Every row comes from one small tree of marks. The marks that hang from a mark follow it in brackets, in alphabetical order. Every link used is in the known rows. Which tree was each row made from?
In the rows, 128 means zero.
Known rows
bofazag{navib}: [119 142  85 121  99 135 115 111  83 104  98  99 128 134  85 132 126 136
 147 114 133 204 146 136 119 119 127 129]
tamed{seseti{nedogak pevute{navib{nefav nubo}}}}: [133 127 118 137 141 121 159 128 150 153 151 122 137 120 196 109 122 119
 109 153 156 110 114 157 149 184 112 126]
nefav{navib{nedogak seseti tamed{pevute}} nubo}: [148 104 111 134 129 133 155 106 144 146 167 131 156 130 105 116 107 177
 119 145 127  81 138 140 149  99 154 138]
pevute{navib{bofazag nedogak nefav} seseti{tamed}}: [141 129 153 115 193 137 147  65 139  91 161 146 125 110 166 175 134  92
 103 149 127  65  90 156 155 148 128 135]
pevute{navib{tamed}}: [145 133 155 110 136 135 110 131 115  91 156 109 133 138 117 150 116 128
 131  86 128 156 119 131 119 121 146 107]
nedogak{navib{bofazag nefav{nubo}} seseti{pevute tamed}}: [130 120  47 140 113 106 133 206  78 228  91 132 113  85 113 123 137  94
 117 138 127 118 129 126 141 200 114 148]
seseti{nedogak pevute{navib} tamed}: [ 93 120 155 128  45 113 110 155  67 122  84 106 120  62 186  79 138  90
 130  67 137  86 111 117 158 159 128 155]
nefav{navib{seseti tamed} nubo}: [131 108 102 135  95 132 135 153 144 179 159 124 144 109 103 144 115 172
 117 108 126  96 143 122 139  75 143 113]
nubo{navib{nefav}}: [135 144 135 122 154 132  97 110  98  82 127 133 126 160 116 162 121 129
 151 101 123 178 140 128 128 156 126 111]
nefav{navib{bofazag{seseti} tamed} nubo{zitar}}: [ 79 144 106 123 100 123 128 141 124 174 106 147 143 135  96 138 134 172
 119 109 136  63 162 115 103  84 139 137]
tamed{pevute{navib{bofazag nubo}} seseti{nedogak}}: [131 152  97 154 171 103 176  62 168  74 179  97 137 160 148  86 137 142
 107 196 150 132 118 151  94 153 117 143]
tamed{pevute}: [134 135  91 130 135 113 126 101 100  83 106  85 127 173  76 106 137 144
 137 125 140 209 140 125 103 153 129 117]
nefav{navib{tamed}}: [134 127 132 115 102 130 128 126  98 113 148 108 131 131 101 155 108 137
 124  81 125 149 140 142 115 119 138 100]
zitar{nubo}: [139 125  96 124  86 131 119 156  97 131 101 102 126 155  89  78 121 132
 121  86 138 189 122 139 100  68 135 111]
pevute{seseti}: [134 137  97 133 145 121 138 117 110  84  98  95 150 137 102 153 149 141
 126 110 135 160 127 116 116 123 129  88]
nedogak{seseti{pevute{navib{nefav nubo{zitar} tamed}}}}: [158 120 171 110 168 134 141 208 171 207 145 153 161 139 195 158 128 117
 144 110 126 126 115 148 151 201 131  94]
nefav{navib nubo{zitar}}: [ 96 132  66 128  48 105 131 141  57 126  71 121 153 121 116 139 141 184
 137  47 134 118 166 109 122  96 149 104]
nefav{navib}: [128 137  99 131  81 118 138 114  77  97 110  92 124 123  98 151 129 152
 129  79 129 173 147 130 118 121 130  96]
pevute{navib}: [138 145 125 124 114 123 117 123  94  73 114  92 125 130 115 154 135 144
 136  89 131 185 125 120 122 123 140 103]
pevute{seseti{nedogak{navib{bofazag nefav nubo}} tamed}}: [129 118 127 121 162 117 153  98 116 155 178 144 110 103 134 134 136  82
  98 155 123  89 101 163 125 181  99 161]
bofazag{navib{nubo} seseti{nedogak}}: [ 98 145 120 121  97 145 127 137 111 171 102 122 128 114 100  83 131 138
 135 164 142 135 143 149 120 114 100 177]
pevute{seseti{nedogak}}: [119 132 105 133 122 124 142 125  76  66  97 105 140 125 122 125 152 128
 124 111 135 115 123 122 119 129 124 125]
zitar{nubo{navib{seseti}}}: [139 133 142 149 100 137 109 140 159 114 121 122 142 143 119 117 127 152
 142 103 121 171 120 104 124  62 139 107]
nedogak{seseti{pevute{navib{bofazag}} tamed}}: [130 141 123 146 107 110 136 184 121 146  91 101 125  72 166 119 150  86
 129 130 122 124 109 115 136 175 121 120]
tamed{seseti{nedogak pevute{navib{bofazag nefav nubo}}}}: [130 127 123 141 166 118 169 108 168 154 184 127 122 120 195  96 123 108
  97 186 149 104 111 164 132 180 109 141]
bofazag{navib{tamed} seseti{nedogak}}: [ 90 144 126 107 101 157 107 141  99 140 104 131 117 136  86 109 120 126
 139 143 142 112 135 140 122 117 117 185]
seseti{pevute}: [126 119 119 133  95 118 116 159  91 129  84  92 130 116 117  87 129 120
 136  98 134 180 141 115 124 148 129 106]
zitar{nubo{navib{nedogak seseti}}}: [156 126 164 143 114 149 114 123 148  88 126 142 145 137 134 103 110 140
 142 122 112 140 116 115 136  45 148 116]
seseti{nedogak{navib} tamed}: [112 127 118 121  58 113 101 140  30  86  91 114  90  98 104 116 129  88
 133  80 121 143 125 115 121 149 117 156]
pevute{navib{bofazag nefav} seseti{nedogak tamed}}: [106 131 137 120 152 126 144  85 113  99 156 137 112 103 173 159 154  93
 102 130 136  53  88 151 144 164 116 162]

Which tree is each row?
[106 129  79 148  92 112 141 146 102  94  80  98 129 125 151  74 128 113
 123 135 151 132 137 111 121 151 117 121]
tamed{seseti{nedogak pevute}}
[ 95 146 120 139  91 110 108 148 109 178  64 109  95  83  87 116 142  96
 120 135 130 141 131  95 115 172 107 150]
nedogak{navib{bofazag{seseti{pevute tamed}}}}
[110 114  77 107 122 123 107 150  90 154  93 153 132 164 115 135 134 152
 135  84 141 136 156 122 123 118 138 121]
navib{nefav{nubo{zitar}}}
[142 138 119 122 154 115 131 128 171 113 143 136 150 183 116 165 108 133
 135 112 129 173 140 118  87 135 129  77]
nedogak{navib{nubo{zitar} tamed{seseti}}}
[190 131 156 107 225 156 151 143 142 109 197 155 113 154 140 179 107  94
 120 183 113 120 104 169 131 155 137 128]
pevute{navib{bofazag nedogak{seseti} nefav tamed}}
[127 114 139 152 128 110 167  79 209 180 192 111 121 110 134 108 135 135
 109 174 120 131 127 147 121 137 104 129]
nefav{navib{bofazag nubo seseti{tamed{pevute}}}}
[116 134 116 119 133 146 127 140 157 252 107 128 135 118 111 109 127 133
 130 169 151 160 140 162 152 177  98 152]
bofazag{navib{nefav nubo} seseti{pevute}}
[146 159 148 135 138 131 119 164  90  31  53 150 159 149 153 160 134 131
 183 102 101 146 147  91 126 132 145  92]
nubo{navib{nedogak{seseti}} zitar}
[118 104  99 125 155 130 126 139 173 179 148 168 108 160 125 145 144 153
 124 163 124 120 147 109 118  98 131 131]
navib{bofazag nefav{nubo{zitar}} seseti}
[104 124 180 124 126 135  85 118 174 119 111 176 119 149 173 189 140 118
 163  97 110 120 133  88 149 145 121 111]
nubo{navib{nefav seseti{tamed}} zitar}
[150 113 142 129 170 135 126 119 191 123 171 111 126 179  91 128 126 141
 135 158 128 176 126 119 115 134 130 117]
navib{seseti tamed{pevute}}
[104 160  91 136 130 104 118  91 116 129  86 101  93 139  43 130 149 122
 123 157 137 169 130 106  93 174 106 164]
nedogak{navib{bofazag{seseti{tamed{pevute}}}}}
[ 64 174 156 138 130 109  95  84 156  85  57 139 134 162 120 125 160 132
 159 127 130 112 147  81  98 159 117 149]
nubo{navib{bofazag{seseti{tamed{pevute}}}} zitar}
[116 140 169 141 117 126  96 124 160  71  97 144 143 151 143 174 148 156
 174  95 108 160 148  67 125 107 138  89]
nubo{navib{seseti} zitar}
[163 104 200 126 137 141 133 131 191 148 172 142 128  80 180 125 113 111
 122 150 108 107 106 135 159  92 127 119]
pevute{navib{nedogak nubo seseti{tamed}}}
[124 106 105 123 116 132 112 144 154 197 143 143 114  97 146 165 135 139
 115 118 137  89 114 123 169 113 128 140]
pevute{navib{nefav{nubo} seseti{tamed}}}
[170 107 160 137 124 139 161 113 166 145 176 130 132  98 137 135 108 151
 119 155 108 136 134 148 145  87 126 100]
nefav{navib{nedogak nubo seseti}}
[121 101  94 117 102 125 127 220  88 204  41 174 142 107 185  97 130  96
 141 110 129  58 138 121 171 161 132 134]
navib{nedogak{seseti{pevute tamed}} nefav{nubo{zitar}}}
[159 125 186 140 181 147 129  83 200  93 200 149 146 179 123  73  99 129
 129 174 112 123 106 137 113  73 152 148]
zitar{nubo{navib{bofazag nedogak seseti tamed{pevute}}}}
[163 128 203  97 237 163 139 109 198 172 222 173 114 144 130 141  97 109
 100 207 126  91 111 183 126 127 123 151]
pevute{navib{bofazag{seseti} nedogak nefav nubo tamed}}
[122 110 161 134 112 137 150 118 148 121 207 133 102 113 131 131 120 125
 111 154 112  89 125 138 118 104 126 147]
nefav{navib{bofazag seseti{nedogak} tamed}}
[153 127  85 117 168 125 140  91  83 110 137 129 142 151 113 123 121 162
 123 130 148 123 126 159 155 149 152 155]
tamed{pevute{navib{nedogak nefav{nubo}}}}
[137 113 150 118 134 141 114 120 177 151 153 137  95 117 151 191 136 116
 123 130 127 135 104 124 161 143 118 120]
pevute{navib{nefav seseti{tamed}}}
[ 99 121 120 128  98 119 132 131  84  89  86 114 132 100 146 108 148  98
 120  98 133  75 113 123 131 132 115 136]
pevute{seseti{nedogak tamed}}
[120 109 147 135 130 129 116 127 179 145 147 125  88 113 123 119 134  97
 119 167 113 138 123 104 113 102 110 126]
navib{bofazag seseti{tamed}}
[149 140 147 128 108 139 106 123  85  62 104 134 151 145 126  81 101 129
 143  84 120 149 122 133 122  61 152 121]
zitar{nubo{navib{nedogak}}}
[107 129 155 127 147 135 116 163 159 179 120 121 118 126 100  89 125 106
 116 162 135 123 136 117 103 139 120 139]
navib{bofazag{seseti{pevute}} tamed}
[135 126 158 125 168 136 100 127 101  88 169 159 158 127 121  81  89 120
 132 130 108  72 145 131 114  76 157 148]
nefav{nubo{navib{bofazag nedogak tamed}}}
[125 112 114 137  73 127 144 131 118 131 100 151 150 111 141 150 130 183
 137 101 118  83 156 103 151  61 155 111]
nefav{navib{nedogak seseti} nubo{zitar}}
[172 117 166 121 199 153 141  82 181 107 206 153  89 135 145 181 121 124
 114 201 114 135 106 143 144 117 135 132]
pevute{navib{bofazag nedogak nefav seseti}}
